In the rows, zero is written as 128.
Known rows, with every step that occurs:
c -> k: [129 150 113 156 129 129 139 113 129  65 129 132 147 103  99  97 102 137
  81 149 138  99 182  95  68 103 144 123 120 126  82 112 118 135 116 166
 130  76 131 124 167 147]
c -> k -> s -> x -> l: [160 144 150 149 122 154 157 120  97  86 139 155 153 115 131 100 142 121
 139 170 169  89 179  82 109  99 147 140 102 160  88 107 134 146 127 153
 128  77  75  97 152  98]
b -> r -> c: [148  92  71 139  82 163 108 161 224 145 178 153 115 108 102  88  77  86
  73  45 185 111 132 146 148 122 126 132  93 109 123 102  48 102  81 152
 163 171 198 180 171 159]
y -> z -> j: [ 60 109 140 141 190 100  89 145  96 179 142 115 146 121 105 132 141 153
 109 133 152  85  68 121  88 193 133 115 188 136 127 152  93 142 139  85
 121 124 160 111 131 156]
d -> k -> p -> f: [138 114  58 129 117 129  87 125 125  59  91 125 153 164 170 155 132 123
 150 111  92 192 181 128  97  98 123 115 104  57 116 133 165 135 168  95
  89 135  88 103 141 141]
r -> d -> k: [110 157  93  68 174 153 144 175 149 119 133  91 126 172 113  97  95 109
 123 127 107 118 131 146  75 126 163 115 110 131 107 143 130 172 145 104
  84  84 152 151 160 189]
s -> x -> l: [128 138 111  95 115 139 233 192 104 158 153 133  78 120 134 129  99 110
 120 116 172 108 108  88 156  94 140 104  83 203 161  72  96 136 164 184
 108 135 127 127 137 109]
u -> j -> z: [ 82 148 129 145 129 142 138 109 150 138 140  86 116  80 172 128  98 185
  71 133 114 130 132 136 114 185 148 146 156 125 135 108 157  97 118 140
 138 139 111 138 156 111]
z -> j -> u -> y: [113 144 152 102 176 100 182  99  87 209 138  84 106 149 164 139 130 110
 110 118 147 115  74 161 139 160  99 101 202 122 149 119 106 129  84 140
 114 139 151 152 116 170]
r -> c -> k -> p: [154 111 125 134 117 129 138 117 175  95 132 126 153  82 149  87 117 113
 173 111 149 117 212  99  89 128 115 112  80 114  67 124 115 107  95 117
 131 103 153 132 157 156]
z -> j -> u: [108 132 140 115 169  97 173 111 103 202 125  80  94 157 157 133 117 108
  86 126 145 107  89 149 107 128 120 108 200 128 165 120  96 127  85 134
 112 120 149 132 127 147]
k -> s -> x: [174 124 103 127 109 171 141 175 107 163 131 194 118 142 166 135 102 116
 150 150 175  79 112 121 154  97 152 127 112 167 137 126 148 111 138 103
 125 159  56 108 111  90]
p -> k -> s: [177 151  65 161 111 142  59  83 125 150  88 197 152 136 136 154  90 110
 136 118 103 131 136 110 134 107 148 176 106 101 116 150 164 139 155  92
 142 157  62 113  97  96]
f -> j -> u -> y -> h: [114 116 194  94 145 118 107 141 162 133 141  77  76  99 138 151 153 149
 143 136 142 117  88 155 136 179  78  91 151 135 146 130 146  78  87 149
 132 169 149 148 109 129]
e -> p: [125 156 117 141 114 164 186 192 155  90 105 150 126 140  64 106  73 120
  83 125 104  98 167 110 107  99 150 100 130 105 111 110 174 111 155 116
 112 109 166 122  99 133]
y -> u: [130 110 152 131 109 116 130 143 146 136 130 118 112 113 127 157  77 156
 111 145 114 152  95 146 131  94 115 140 143 172 146 154 105 103 156 129
 158 129 187 147 107 144]
b -> r -> c -> k -> y -> z -> j -> u: [134  97 153 157 105 136 101 123 179 127 190 148 140  98 105  77 155  87
 125  81 194 105 136 151 138 152 123 140 119  96 110 122  27 131  57 148
 158 138 183 159 175 145]
b -> r: [133 122  60 147  90 168  96 174 196 131 168 167 109 136  86 102  76 105
  25  72 156 106 113 143 134 103 140 129 120 118 140 105  76 114 105 165
 146 164 179 169 162 142]
c -> k -> s -> x -> l -> v: [155 158 129 142 113 144 158 109  92  90 151 169 158 117 135  99 140 134
 146 176 170  95 176  88  98  94 131 125 108 165  96 101 139 155 126 165
 145  70  79  99 149  99]
b -> r -> c -> k: [153 102  87 154  88 163 106 139 218 111 181 151 137  94  97  74 100  89
  80  59 190 106 161 134 126 122 127 140  90  99 100 105  46 114  75 167
 163 139 191 170 185 158]
e -> p -> f -> j -> z: [131 150 142 160 122 167 157 153 184  77 128 139 121 106 113 141 119 137
 129 114  97  97 167 126 115 106 149 126 143  49 100 147 177 117 145 122
 134 143 143 114  55 102]
d -> k: [106 112  56 113 120 119 120 131 113  75  93  99 139 152 120 126  86 123
  91 103 133 185 148 117  99 115 128 113  98  99 129  99 131 135 147 122
 111 119 115 118 190 170]
x -> s: [118 108  94 135 167 120 124 144 167 163 127 124 157 192 110  81  47 127
  87 125  81 107 118  84 117 100 128 135 106 114 113  54 140 117 139 170
 169 119  98 116 145 182]
f -> j: [ 85 122 126 135 142 154  90 160 209 106 162 117  99  97 117 130 116 148
 115 123 147  80 123 107  82 138 131  97 124 140 136 134 154 102 101 154
 153 153 137 127 129 118]
e -> p -> f -> j -> u -> y -> h: [151 125 164 143 120 149 158 149 183  93 120 112 121 111  92 166 144 139
 153 128 101 109 149 161 148 131 113 114 162  52 110 141 160 100 142 126
 117 150 157 136  45 113]
y -> k -> c: [130  94 109 120 122  86  48 114 141 159  65 104 155 127  94 144 127 101
 107 102  88 179 114 147 130 129 119 177 134 138 156 130  59 110 129  99
  98  96 149 140 125 140]
u -> j: [ 86 119  96 164 122 156 125 127 191 134 148  92 123  97 117 145  89 164
  73 146 129 112 142 149 112 168 150 131 156 139 146  98 129  99 123 161
 145 140 118 155 151 123]
p -> e: [151  83  47 132  98 122 100 118 140 156 119 121 123 116  99 156  66 108
  86  96 113  87  81  82 151 141 122 133 100 129 104 142 111 104 148 132
 126 199 129  88 106 134]
z -> j -> u -> y -> k: [121 134 157 102 182  91 163  87  85 204 125  71 120 155 157 146 150 110
 116 106 137 133  73 170 135 164  97 113 200 122 159 126  96 138  86 135
 109 116 157 152 120 162]
p -> k -> s -> x: [194 154  64 155 106 151  86 103 112 158  98 213 143 126 154 162 101 104
 164 112 132 121 123 112 142 101 150 172  96 108 131 148 154 138 165 110
 133 165  46 108  89  84]
k -> s -> x -> l -> g: [159 110 110 114 116 154 169 155  80 161 145 173 115 157 171 138 113 116
 160 158 182  96 119 104 176  81 141 130 116 207 145  82 149 125 149 104
 129 149  75 100 130  90]
c -> k -> p: [144 165 123 156 131 141 115 126 130  49 119 154 161 119 134  99 139 141
 121 162 106 107 214  86  50 101 135 112 115 112  75 132 171 129 131 134
 100  73 117 104 145 123]
r -> c -> k -> w: [149  99 128 139 116 116 166 119 156 122 125 140 147  58 118  86 101 114
 144 125 153 101 205 109  87 131 141 145  98 121  86 100  83  99  72 125
 161 117 150 130 167 162]
f -> j -> z: [ 81 152 159 117 149 139 102 141 167 113 152 111  93  81 172 113 125 170
 113 112 130  98 113  96  83 155 128 114 125 130 127 142 183  99  94 137
 146 151 130 110 133 105]
s -> x -> l -> k -> y -> z -> j: [ 93 131 125 105 147 113 222 155  78 166 168 130 118 134 125 115 194 143
 157 147 183 104 102  87 161 131 147 119 102 201 170 108  90 170 162 181
 113 120 116 107 146  99]
y -> k: [142  99  91 124 137 106  82 125 133 127  85  97 146 143  91 147 115 130
  85  87  96 157 118 144 104 117 135 143 117 146 158 128  93 133 138 122
 115  75 166 142 150 128]
j -> u -> y -> k -> w: [163 123 185  78 133  83 157 120  53 172  78 112  82 140 145 155 124 108
 109 126  93 181  95 190 178 149  87 123 160 132 158 103 103 100 104 123
 120 147 149 165 105 156]
b -> k: [117 108  73 114 130 133  82 123 165 115 128  83  84 128  96 109  93 118
  95  96 173 163 150 120 101  68 116 109 128  86 118 133 146 140 107 125
 171 101 166 163 161 173]
d -> k -> s -> x: [148 108  73 114 113 148 121 142  87  93 100 140 151 160 160 133 115 112
 150 122 169 165 140 119 128 110 137 127  93 116 133 109 150 136 153  99
 109 130  52  92 173 128]
j -> z: [113 172 121  96 131 109 155 130  85 144 111 130  96 107 189 101  74 160
  64 106 102 132 108 102 117 126 137 128 127 131 114 122 161 107 124 110
 121 139 135 117 145 130]
f -> j -> u -> y: [109 129 192 102 145 130 119 140 157 127 149  97  67 108 151 143 138 131
 140 128 143 118  99 147 137 165  87  87 144 130 143 129 148  92  83 156
 150 173 138 148 106 137]

Rows:
[ 72 102 175 127 186  84 100 139  73 188 124 100 115 135 127 138 146 136
 112 143 149 103  62 138 102 189 116 112 203 131 142 149  83 134 129  80
 116 127 158 113 122 153] => y -> z -> j -> u
[108 134 176 143  83 108 137 140 136 109 160 181 128 110  95 134 129 151
 174 170  96 127 101 145 163  93 150 125 110 183 138 146 114 134 119 128
 155 150 141 145 113 106] => k -> y -> u
[ 98 122 165 133 106 121  82  91 155  96 160  96 103  96 116 112 157 154
 172 133 148 186 137 143 136  92 126 137 130 102 122 161 155 152  97 120
 192 106 146 160 148 127] => b -> k -> y -> u -> j -> z
[111 100 167 159 110 133 123 122 179 133 148  86 126  89 134 168  97 180
 115 163 117 156 109 164 131 140 122 155 162 164 159 147 111  96 150 146
 170 128 166 156 114 127] => y -> u -> j
[132 103  74 124 115 138  94 122  99  85  89 124 159 170 140 127 104 117
 122 126 140 175 152 119 120 114 133 129 102 107 120 112 159 134 144  83
 119 123  69  99 179 144] => d -> k -> s
[ 91 127 185 163  85 122 129 123 158 108 172 158 135  95  99 143 143 168
 177 181  99 128 112 160 161 125 153 136 126 179 145 142 116 128 115 140
 163 150 128 150 118  92] => k -> y -> u -> j
[ 94 115 108 107 137 111 177 105 109 147 120  85 128 179  99  95 159 149
  76 167 124 149 160  72 171 112 131 144  95 206 134  91 143 157 159 155
 146  91 124 114 164 114] => x -> l -> k -> s
[101 127 151  96 146 101 231 150  60 171 155 119  95 144 138 118 197 133
 158 153 182 120  97 100 173 128 134 116 112 199 180 105  85 164 155 178
 112 121 116 109 140  99] => s -> x -> l -> k -> y -> z -> j -> u
[ 67 129 192 142 136  86 114 137  83 146 157 169 128 124  92 121 179 138
 175 168 120  93  80 142 145 161 147 103 153 153 134 144  96 154 102  92
 125 149 122 121 124 114] => k -> y -> z -> j -> u
[148 103 110 109 121 159 100 131 132 134 140 106  90 141 130 112 132 104
 153 116 205 152 146 107 141  65 121 125 111 121 123 129 161 152 119 110
 168 104 107 137 148 125] => b -> k -> s -> x -> l
[159 119  71 127 108 142  77 153 140 129 105 158 136 144 154 148 115 122
 134 121  68 103 136  81 117 126 115 105 101 121 101 158 189  99 165  90
  85 176 113  76  84 106] => k -> p -> e
[133 171 138 170  94 114  85  56 127 120 124 186 151  87 134 157 134 152
 180 129  68 165 120 133 150 129 150 186 106 109 134 163 146 151 151 127
 157 158  92 129  96  78] => p -> k -> y -> u -> j -> z
[140 132 156 113 178  97 145  79  95 198 126  82 126 156 184 167 174 109
 150 109 115 136  90 178 137 155  94 116 204  93 151 145 110 140  98 124
 101 128 143 146  90 147] => z -> j -> u -> y -> k -> p -> f
[136 108 192 104 145 126  72 121 153 122 131  90  95 115 160 162 177 124
 171 114 114 132  98 139 139 182  74 101 131 118 139 155 161  96 102 135
 128 170 131 121  87 111] => f -> j -> u -> y -> k -> p -> e
[137 155 104  70 166 173 145 185 130 129 138 119 135 179 140 103 115 102
 164 140 132 102 125 144  96 123 169 123 107 142 111 151 142 174 147  88
  82  92 107 133 145 160] => r -> d -> k -> s -> x
[135 131 124  95 137 107  94 103 111 164 110 121 166 112 110 147 133 112
 144  92 102 177  88 167 192 186  82 144 135 129 114 122 100 112 128 124
 109 143 151 181 106 187] => u -> y -> k -> c
[145 178 144 170  93 149 148 135 145  76 103 196 157 122  61 131 116 119
 160 128  67 129 163 116 132  96 156 147 111  84 114 145 179 143 172 109
 129 120 137 115  64  93] => e -> p -> k -> y -> u
[104 123 189 145 117 123 129 108 149 136 141  82 122  79 172 156 105 196
 114 153 107 165 103 155 133 151 120 168 165 158 149 153 130  95 147 134
 165 127 163 142 118 115] => y -> u -> j -> z
[126 141 162 100 183  98 151  94  86 198 121  83 127 162 175 148 168 114
 136 110 120 137  88 165 128 162  94 106 197 116 154 136 122 134  95 122
  95 113 149 142 110 153] => z -> j -> u -> y -> k -> p
[132 126 196  82 140  86 148 135  50 168 108 111  66 135 149 145 113 113
 119 138 128 160  71 176 189 174  70  94 164 134 130 119 103 100 123 111
 122 170 153 162 101 177] => j -> u -> y -> z
[167  90 111 130 132 125  54 118 121 137  79 123 166 161 113 150 135 125
 117 111 104 147 120 148 125 118 140 160 120 152 145 140 120 134 134  83
 123  80 119 124 138  99] => y -> k -> s
[143 114  43 120 137 132 150 118 108 144 119 152 146 178 146 104 171 170
 113 178 170 112 149 111 150 110 143 150 116 157 147 156 154 134 151 144
 144 126  70 103 144 111] => l -> k -> s -> x
[160 124 130 116 111 165 164 170  96 168 136 169 114 145 156 130 115 108
 148 149 168  93 117 100 173  97 148 129  98 196 137 101 145 127 146 117
 124 144  66 105 120  81] => k -> s -> x -> l
[ 75 110 144 122 132  84 107 115  66  84 113 118 151 152 113 125 170 123
 168 136 129 179 116 138 126 154 132 110 123 105 137 122 111 164 125  91
 109 126  97 103 178 144] => d -> k -> y -> z -> j -> u
[172  90  90 125 128 116  38 122 132 120  72 114 167 153 124 166 155 125
 133  86  57 153 130 118 106 134 118 140 102 126 137 161 138 127 163  89
  85 100 142  98 113  99] => y -> k -> p -> e
[132 110  24 121 136 111 106 102 132 121 101 127 158 180 136 111 183 175
 100 159  94 129 165  84 123 129 116 137 107 122 122 178 182 124 170 133
 117 137 111  84 126 124] => l -> k -> p -> e
[126 175 167 164 123 132 145 127 112 103  97 180 150 132  70 128 148 107
 163 130  82 118 148 122 125 132 151 136 140  66 121 148 165 153 157  91
 112 119 126 103  67  95] => e -> p -> k -> y -> z -> j -> u
[140 172 106 161 100 146 124 135 156 113  71 180 152 120  69 123  89  89
 122 116  76 137 172 108 125 110 139 162 127  59 108 130 159 114 170  96
 106 132 129 113  59 123] => e -> p -> k -> c
[ 98 147 201 165 140  95 125  95  82  73 150 150 158 103  92  96 187 138
 157 185 136  94 151 116  93 143 147 122 142 129  90 137  99 163  97 136
 127  82 113 109 155 120] => c -> k -> y -> z -> j -> u
[163 156 166 156 136 138 105  93 138  49 135 140 145 105 168 135 183 136
 171 158 105 119 202 124  88 120 107 116 135  72  70 152 165 126 119 148
 115 111 101 119 100 120] => c -> k -> p -> f -> j -> u -> y
[140 117 108 113 127 127  86 113 121  61 100 109 139 156 190 164 166 121
 183 113  99 205 167 146 120 131  93 105 114  48 117 136 175 128 149 105
  97 152  85 112 124 145] => d -> k -> p -> f -> j -> u -> y
[114 149 135 120 118 180  99 158 193 110 197 132 136 139 116  88 142 121
 105  97 128 132 114 178 128 148 158 160 121 112 130 146  92 160 110 141
 130 125 169 169 170 137] => b -> r -> d -> k -> y -> u -> j -> z
[113 147 190 183 103 125 133  88 140  43 164 146 171  76  90 109 162 162
 158 191 121 112 175 125 102 120 152 145 121 145  94 136 116 147 107 169
 156  82 118 128 153 107] => c -> k -> y -> u -> j
[114 138 102  98 117 124 238 162  95 146 160 140 100 136 123 111 158 135
 141 144 171 117 123  85 173  98 148 116  74 207 168  91 103 156 163 196
 118 127 111 120 149  98] => s -> x -> l -> k -> y
[133 174 150 183  94 159 144 125 164  75 112 178 164 109  65 137 128 131
 163 138  70 131 170 127 129 120 159 154 121  79 118 143 180 140 170 119
 135 122 127 121  68  83] => e -> p -> k -> y -> u -> j
[133 133 185  93 179 105 187  93  63 219 135  77 121 161 172 148 176  99
 150 115 156 131  71 156 164 160  98 120 184 150 165 113 101 150  99 136
 106 113 129 137 114 133] => z -> j -> u -> y -> k -> s -> x -> l
[164 125 178  75 134  85 151 111  66 162  90  90  79 149 149 155 117 104
 112 112 107 187  85 187 188 150  73 109 149 132 148 112  99 108 112 131
 116 139 156 173 111 163] => j -> u -> y -> k
